Each row was made from one path, in order. Every step used is in the known rows, and no mark comes twice. Write each row's path.
Known rows
kigi -> kuzo: 7.4  -17.4  -13.8  50.7  9.6  3.9  -20.0  -24.4  18.2  27.6  -24.8  -3.0  -19.1  30.5  -13.2  0.4  -3.8  -3.6  -3.6  11.9  3.1  -20.3  22.7  18.9  12.8  13.4
burev -> kuzo -> fubof -> motul -> mifi: -6.1  0.0  -3.6  7.4  46.6  29.4  0.5  -0.2  -8.2  -25.5  2.4  6.4  11.0  11.3  -17.3  20.7  7.9  -9.0  8.1  -6.3  -19.1  -24.3  41.0  11.4  11.7  3.4
fubof -> kuzo -> mifi: 6.2  3.4  -21.5  42.9  5.9  4.9  -39.9  -38.9  28.4  3.2  0.8  9.7  -15.7  -11.3  -13.6  25.9  -0.3  8.0  9.7  23.5  1.8  -7.8  16.3  11.8  28.2  9.5
motul -> mifi -> kuzo: -3.7  -6.0  -11.0  25.1  8.3  22.0  -11.0  -17.9  2.4  5.5  -8.4  0.4  1.4  25.1  -4.9  7.7  16.7  8.3  28.5  17.8  -26.9  -10.7  23.0  40.1  21.7  22.1
kuzo -> fubof -> motul: 8.0  -11.2  -1.2  21.6  27.7  12.5  -12.4  -19.5  4.0  -4.1  -0.6  1.5  -4.6  24.8  -19.4  30.4  -4.5  7.7  -18.8  -4.6  5.1  -34.0  41.4  13.2  16.5  13.7
mifi -> kuzo -> burev -> motul -> fubof: -3.3  -9.4  -18.5  53.7  -6.3  62.7  -7.7  -40.1  20.5  13.1  -14.5  -6.2  7.4  9.2  -8.7  22.3  11.0  37.7  3.7  -4.1  3.5  -3.7  39.8  -2.4  15.8  8.1
kigi -> motul -> mifi: -5.6  -5.5  -18.4  17.7  27.8  -7.7  -19.3  -11.7  -11.6  7.3  -1.5  -6.2  -10.9  9.6  -7.3  -2.2  14.5  -10.4  32.1  44.4  -37.4  -11.5  17.5  26.5  7.9  20.3
mifi -> kuzo -> burev: 13.5  -0.4  -5.3  43.5  -6.0  13.6  -10.2  -34.9  20.4  2.8  -3.8  -2.6  -5.8  9.0  -9.1  20.7  14.1  11.8  17.0  18.7  -10.1  -4.8  30.0  34.0  7.7  6.8
kigi -> motul -> fubof -> kuzo: -17.7  -0.2  -35.9  30.1  15.8  -16.8  -26.7  -39.7  6.1  26.4  0.2  -12.8  -15.1  -5.5  -9.6  9.2  10.4  6.2  12.1  30.5  -1.0  -26.7  17.1  5.5  10.7  31.4
motul -> kigi: -5.2  -2.2  1.0  25.5  14.2  -10.9  -18.1  -29.1  7.2  0.5  15.6  11.7  -7.4  3.9  -13.0  16.2  -2.8  -12.9  19.8  36.7  -0.3  -19.2  29.4  17.2  7.0  5.0
kuzo -> galo -> motul: 14.6  -0.6  -10.4  54.5  18.5  9.8  -12.1  -27.5  23.9  -20.1  -6.7  3.8  -8.6  -2.2  -17.6  25.1  -8.5  21.7  -16.9  -5.4  3.4  -7.7  22.8  -17.2  9.8  8.5
burev -> kuzo -> galo -> motul -> fubof: -0.4  6.8  -27.3  61.1  24.0  38.1  2.2  -22.6  21.3  -8.0  -1.6  -4.8  4.9  -16.6  -16.6  25.3  0.4  15.3  -10.4  -30.3  10.7  -18.2  31.9  -37.0  5.0  -0.2
galo -> motul -> kigi -> kuzo: 1.3  -20.6  8.5  37.4  17.1  3.4  -18.6  -32.8  15.4  4.7  -13.7  19.8  -14.4  25.2  -16.2  5.4  -14.5  -3.7  7.3  20.0  11.2  -8.4  27.5  3.2  12.6  10.1
galo -> motul -> fubof -> kuzo -> mifi: -2.1  -5.7  -31.3  57.7  9.9  43.4  -38.3  -47.0  35.6  10.4  -6.5  11.2  -9.9  -8.9  -13.5  29.1  -8.1  33.9  3.9  -7.6  12.6  -9.1  20.0  -25.9  37.4  13.6
mifi -> kuzo: 4.5  -10.3  -10.3  33.7  -7.6  16.7  -8.4  -25.6  14.4  23.6  -5.3  -0.3  -4.1  22.3  -9.3  15.6  11.8  6.9  7.0  9.5  1.1  -19.5  24.6  30.3  22.6  19.6
kigi -> kuzo -> fubof -> motul -> mifi: 4.8  -15.7  -2.2  20.7  43.1  11.4  -18.5  -12.8  -6.8  -7.4  -25.7  -4.2  -10.0  49.7  -16.3  10.4  -1.9  3.4  -1.5  6.5  -18.6  -23.7  39.3  38.5  11.1  19.9
mifi -> kuzo -> fubof -> motul -> kigi: 3.1  -6.1  19.9  -3.6  15.2  -6.2  -3.3  -28.6  -9.9  -4.3  15.5  6.2  1.6  32.2  -16.8  38.5  7.0  -0.9  3.1  19.5  5.8  -30.0  51.3  54.1  10.3  19.9
mifi -> kuzo -> galo -> motul -> kigi: 10.2  4.1  11.2  30.4  6.9  -9.3  -3.4  -37.5  11.1  -20.2  9.0  8.5  -2.6  5.1  -14.4  33.0  3.2  12.5  6.3  18.4  3.5  -4.4  33.2  23.7  5.9  15.4
fubof -> motul -> kigi: 1.7  12.0  2.7  26.4  13.8  -6.1  -14.7  -25.5  3.5  -18.0  12.5  10.5  -5.4  20.0  -17.7  31.4  -4.3  -3.4  17.4  29.1  -3.0  -28.6  33.9  26.8  1.1  8.7
kigi -> motul -> mifi -> kuzo -> galo: 8.7  11.3  -14.3  18.3  18.1  -27.5  -7.6  -19.1  -16.1  -2.9  -2.0  -24.1  -10.6  10.2  -6.4  12.7  29.5  1.2  27.0  43.0  -40.7  -6.6  24.1  62.9  -4.8  30.2
mifi -> motul -> fubof: -11.5  -14.2  -30.2  76.7  6.7  30.6  -18.5  -46.7  33.8  42.6  -2.7  -1.3  2.9  -1.6  -10.3  11.7  -14.6  14.3  1.0  -2.8  18.2  -33.1  21.0  -20.4  15.0  10.9
kuzo -> mifi: 17.6  -5.6  -19.9  52.0  2.0  26.1  -32.0  -25.3  22.2  20.4  1.5  2.6  -14.0  3.2  -13.2  24.4  0.3  1.6  7.2  15.3  -2.9  -12.5  25.3  14.6  25.6  0.1
galo -> motul: 2.7  -19.0  -9.2  45.2  12.3  33.9  -14.7  -24.7  25.4  0.8  -8.3  18.1  -5.4  9.3  -15.4  13.5  -10.2  15.3  -4.9  -5.9  9.4  -12.6  19.4  -25.8  28.8  10.1
burev -> motul: -5.5  -17.8  -12.3  37.6  6.5  45.3  -12.9  -21.7  19.1  5.9  -12.4  12.6  0.9  7.5  -14.3  10.9  -6.0  16.0  -10.1  1.3  10.5  -10.1  26.0  -25.0  27.7  6.7
mifi -> motul -> fubof -> kuzo: -22.8  -5.3  -31.1  68.1  9.7  9.7  -26.7  -59.7  40.3  25.8  -3.2  6.0  -0.5  -15.1  -10.6  12.6  -15.8  20.7  2.3  4.4  21.8  -28.1  11.7  -23.5  18.4  19.7
motul -> fubof -> kuzo -> mifi: -2.5  4.0  -38.2  54.8  6.7  22.6  -41.4  -44.7  26.5  21.5  -0.1  -2.7  -12.7  -7.8  -11.1  27.3  0.4  19.4  10.1  10.4  3.9  -18.6  22.7  3.4  25.2  12.3

Which path is each row?
13.1  6.2  1.0  43.7  20.6  -40.0  -18.1  -33.6  6.9  -7.3  -4.8  -8.2  -21.9  14.6  -15.7  15.4  -3.1  -11.7  3.3  39.6  0.3  -14.6  34.1  42.2  -17.9  8.5 => motul -> kigi -> kuzo -> galo
23.4  -13.9  -19.4  61.1  3.2  18.1  -35.3  -26.7  21.6  35.6  -21.0  -4.1  -24.8  25.0  -13.8  12.1  -2.3  -3.2  3.0  16.7  -1.7  -11.5  25.1  30.3  19.7  4.5 => kigi -> kuzo -> mifi
4.1  -11.2  -33.9  87.0  -0.3  44.7  -33.1  -49.6  38.2  49.7  2.2  -2.5  -2.2  -7.4  -11.5  23.0  -13.6  14.8  6.2  0.5  13.6  -24.1  23.5  -11.3  23.2  1.3 => kuzo -> mifi -> motul -> fubof
6.5  2.7  4.2  34.7  13.4  -13.1  -17.3  -26.9  4.0  -3.4  -9.5  3.5  -15.8  41.9  -18.1  18.8  -6.5  -8.1  12.2  30.6  0.9  -27.4  34.6  41.7  -3.5  11.7 => fubof -> motul -> kigi -> kuzo
-4.8  12.7  -12.9  36.6  37.5  -3.6  -22.1  -33.3  19.6  -53.9  -10.3  12.1  -6.3  -14.0  -13.7  18.1  -4.3  29.1  7.0  11.0  -18.2  5.3  12.5  -9.9  11.9  19.5 => fubof -> kuzo -> galo -> motul -> mifi
6.2  -6.8  0.2  38.1  13.2  39.5  -10.4  -28.8  15.3  -25.2  -13.2  13.2  4.0  11.1  -7.9  13.3  11.2  26.9  31.0  9.7  -30.7  13.7  26.2  15.3  18.4  8.8 => galo -> motul -> mifi -> kuzo -> burev
5.5  3.4  -7.7  19.3  12.7  -6.1  -12.3  -24.0  -7.6  -1.7  -1.8  -12.6  -7.7  8.0  -4.1  5.3  29.3  -0.3  45.9  51.3  -49.3  4.7  25.6  57.5  -2.1  18.1 => kigi -> motul -> mifi -> kuzo -> burev
2.4  9.4  -10.7  26.5  8.2  27.7  -7.2  -14.4  -0.5  -10.9  -10.5  -1.4  3.5  41.1  -10.4  24.0  15.7  18.0  25.5  10.9  -29.7  -21.2  27.4  50.4  17.4  24.2 => fubof -> motul -> mifi -> kuzo
-7.4  1.1  -8.2  38.5  11.8  22.7  -22.8  -43.9  30.5  -30.9  -11.1  17.2  -3.7  -20.9  -14.3  17.3  -4.6  26.7  0.6  18.5  3.5  10.0  21.9  -23.1  14.6  2.1 => fubof -> kuzo -> burev -> motul
0.3  3.5  -8.6  30.4  13.6  33.4  -3.6  -20.1  2.6  -22.1  -16.4  -4.3  6.2  11.4  -9.4  19.1  13.5  28.8  5.7  9.1  -19.4  4.1  29.4  21.4  13.6  18.2 => burev -> motul -> mifi -> kuzo -> galo
0.1  -29.1  15.0  12.7  32.3  -21.3  -20.1  -30.4  -1.4  17.0  -2.3  6.4  -16.4  24.6  -15.2  7.5  -7.4  -21.5  -2.9  30.8  10.4  -20.2  44.1  33.9  4.7  11.0 => motul -> kigi -> kuzo -> fubof
-6.7  -8.3  -33.9  39.1  12.7  3.1  -18.8  -26.4  0.4  41.7  1.1  -19.4  -12.5  8.6  -9.0  7.9  10.6  -0.9  10.7  23.1  -6.4  -31.7  26.0  8.2  7.3  22.4 => kigi -> motul -> fubof
5.3  -10.1  -1.7  40.1  -7.7  45.7  -6.3  -33.9  21.2  -3.3  -13.4  6.4  4.2  6.4  -10.7  20.6  9.8  25.7  4.0  8.9  -1.1  7.1  33.9  6.1  18.1  3.6 => mifi -> kuzo -> burev -> motul
-3.9  -6.2  -12.9  10.0  11.7  -2.6  -10.6  -15.2  -13.9  18.6  -3.8  -9.9  -6.3  21.6  -4.0  2.2  26.8  -5.0  36.5  42.8  -37.7  -10.4  20.7  54.5  13.7  31.1 => kigi -> motul -> mifi -> kuzo
0.5  10.4  -15.1  34.1  25.0  22.9  -16.3  -11.0  2.8  -24.4  -8.0  2.5  -0.5  28.4  -13.2  18.2  2.8  12.6  21.2  13.3  -29.7  -22.0  24.5  23.7  11.2  14.4 => fubof -> motul -> mifi
8.0  15.8  -17.2  46.6  19.5  -1.5  0.9  -14.0  14.4  -13.7  5.2  -7.0  -2.7  -18.7  -17.1  20.3  8.3  -10.9  -3.2  0.3  -1.5  -17.3  27.6  0.3  -5.1  -4.1 => burev -> kuzo -> galo
-4.2  -3.5  -8.4  40.1  25.1  48.3  -17.2  -21.6  12.7  -32.0  -14.4  11.2  4.5  -3.7  -10.2  8.1  1.4  21.3  20.6  19.8  -28.5  14.3  28.9  -11.4  11.3  -4.7 => kuzo -> burev -> motul -> mifi
14.3  26.9  -11.6  35.0  15.1  4.9  -4.3  -18.4  -2.7  -34.9  -8.9  -15.2  -0.2  29.6  -12.5  35.1  17.2  24.4  15.3  11.0  -32.9  -17.3  30.9  58.0  -0.9  24.1 => fubof -> motul -> mifi -> kuzo -> galo
-14.3  6.9  8.2  23.1  16.9  -0.3  -23.5  -50.0  20.5  -42.9  5.6  25.4  -1.9  -26.0  -14.7  20.7  -6.1  12.1  17.6  43.4  2.5  12.8  30.0  -9.4  2.9  -1.2 => fubof -> kuzo -> burev -> motul -> kigi
-4.4  -35.0  16.6  35.0  29.6  -20.1  -19.6  -49.1  15.8  30.5  -0.4  13.5  -8.9  11.1  -15.6  4.8  -23.6  -19.7  -6.5  28.3  23.2  -21.0  37.0  17.4  5.1  8.0 => mifi -> motul -> kigi -> kuzo -> fubof
-5.4  -7.5  -24.1  60.3  10.3  59.4  -15.9  -36.9  23.8  0.9  -12.4  -2.8  2.1  -3.5  -11.8  17.9  -1.8  31.3  -0.1  -1.5  1.9  -5.5  37.2  -28.3  10.5  -3.2 => kuzo -> burev -> motul -> fubof
-8.1  0.5  -22.2  59.5  18.3  26.5  -26.5  -52.9  36.5  -18.1  -8.5  10.4  -5.8  -16.4  -12.9  21.6  -6.1  38.2  6.6  -2.0  7.3  -2.6  22.6  -33.1  14.5  9.2 => galo -> motul -> fubof -> kuzo -> burev
12.7  0.8  -20.9  46.0  6.2  36.0  -16.8  -14.0  20.2  16.5  8.3  5.6  -3.8  -12.7  -15.4  22.1  7.9  -16.9  12.4  2.3  -2.8  -11.3  27.3  3.4  21.5  -12.1 => burev -> kuzo -> mifi
-14.5  -16.8  -28.5  51.1  8.1  63.0  -14.4  -27.6  18.5  23.0  -13.2  0.0  5.1  10.0  -11.9  13.8  -4.5  27.0  -9.4  -11.6  15.3  -21.5  31.3  -32.3  26.1  10.2 => burev -> motul -> fubof
19.6  0.6  -16.0  59.6  16.2  -18.9  -17.7  -26.8  17.0  4.0  -22.5  -16.5  -23.2  19.7  -15.9  11.5  -2.4  2.8  -14.0  13.8  -0.5  -16.6  26.5  26.1  -6.0  12.5 => kigi -> kuzo -> galo
-6.2  -18.6  -25.8  58.2  13.2  50.4  -15.5  -31.1  24.8  18.4  -9.9  5.5  -0.9  11.8  -12.6  14.8  -8.0  27.4  -4.1  -18.4  12.4  -22.7  26.1  -33.6  26.7  13.7 => galo -> motul -> fubof
13.0  -11.9  -17.3  74.3  -0.7  27.4  -31.6  -42.4  39.5  32.9  2.8  9.8  -6.2  -10.1  -13.6  21.4  -15.0  3.0  5.2  13.7  9.1  -13.8  17.2  -2.5  24.8  -2.1 => kuzo -> mifi -> motul
16.8  13.3  8.2  45.0  16.8  -15.1  -18.9  -35.2  9.8  -23.3  -8.2  0.7  -17.1  27.9  -18.0  23.1  -4.0  -3.6  20.7  39.3  -12.1  -12.3  39.9  44.8  -19.1  -0.4 => fubof -> motul -> kigi -> kuzo -> burev
-9.1  9.8  -29.4  55.9  15.2  5.4  -28.7  -51.2  28.1  -7.8  -2.8  -4.1  -9.9  -16.1  -10.4  19.7  2.6  24.2  14.6  16.7  -2.3  -13.4  24.6  -3.5  2.7  9.1 => motul -> fubof -> kuzo -> burev
8.8  -16.9  -6.3  56.4  9.7  36.1  -17.5  -31.5  26.1  -0.3  -33.4  3.3  -12.2  15.0  -14.3  4.4  -5.9  15.3  -6.2  10.7  2.1  6.3  30.5  -5.6  7.0  -2.6 => kigi -> kuzo -> burev -> motul
2.7  18.1  -18.4  42.4  19.2  -32.3  -22.3  -39.2  22.3  -26.7  -2.0  -2.7  -15.7  -16.4  -15.5  24.5  -0.2  14.1  -6.5  20.7  0.3  -12.5  16.2  9.3  1.6  17.2 => fubof -> kuzo -> galo
-11.6  -14.3  -7.8  21.3  6.1  55.9  -5.8  -17.1  5.2  -1.0  -18.9  9.0  11.4  22.9  -6.8  8.0  11.4  22.1  16.2  7.6  -15.0  -0.1  26.8  14.0  31.7  19.2 => burev -> motul -> mifi -> kuzo
-8.3  9.6  -30.6  39.5  18.2  -20.2  -28.5  -48.8  11.8  4.9  1.8  -14.3  -17.6  -19.2  -9.2  12.5  12.9  10.2  21.3  39.8  -12.8  -10.9  23.0  9.0  -5.4  18.7 => kigi -> motul -> fubof -> kuzo -> burev
-5.3  3.6  -2.4  50.3  7.0  -15.7  -40.4  -62.6  35.9  4.9  20.5  25.6  -8.0  -29.7  -14.4  27.4  -17.2  -5.0  24.3  46.5  12.0  -6.3  16.2  9.8  17.8  2.7 => fubof -> kuzo -> mifi -> motul -> kigi
-12.3  -31.5  4.3  -0.4  24.5  50.9  -5.3  -17.3  -5.8  1.6  -12.8  9.6  12.8  22.1  -8.9  10.8  9.8  19.3  -2.0  0.0  -7.9  -2.7  40.7  13.8  36.8  21.3 => burev -> motul -> mifi -> kuzo -> fubof
16.3  -7.6  -2.8  44.1  8.0  -3.6  -34.9  -32.5  12.1  22.2  -3.6  5.0  -23.0  19.7  -14.2  16.4  -4.7  -17.8  19.9  41.0  -1.6  -8.6  33.0  43.4  9.7  -0.1 => motul -> kigi -> kuzo -> mifi
-26.2  -7.3  -29.9  41.7  10.6  42.2  -21.9  -40.7  24.6  7.2  -13.6  6.9  1.0  -4.1  -12.1  15.0  -5.0  33.8  -7.9  -3.0  19.6  -16.8  23.0  -35.4  28.1  19.0 => burev -> motul -> fubof -> kuzo
-4.4  -20.0  -3.1  16.0  31.3  18.8  -0.4  -11.1  5.9  9.6  8.1  6.8  3.5  -8.0  -16.3  13.4  4.3  -19.9  -11.0  -7.3  10.1  -22.4  38.1  -7.0  17.6  -1.2 => burev -> kuzo -> fubof
-18.3  1.6  -33.8  46.3  13.2  8.8  -27.3  -43.3  22.1  12.5  -4.1  -1.5  -7.7  -2.1  -9.9  15.5  -0.2  19.7  4.6  7.5  9.3  -27.3  18.5  -7.5  18.2  22.1 => motul -> fubof -> kuzo
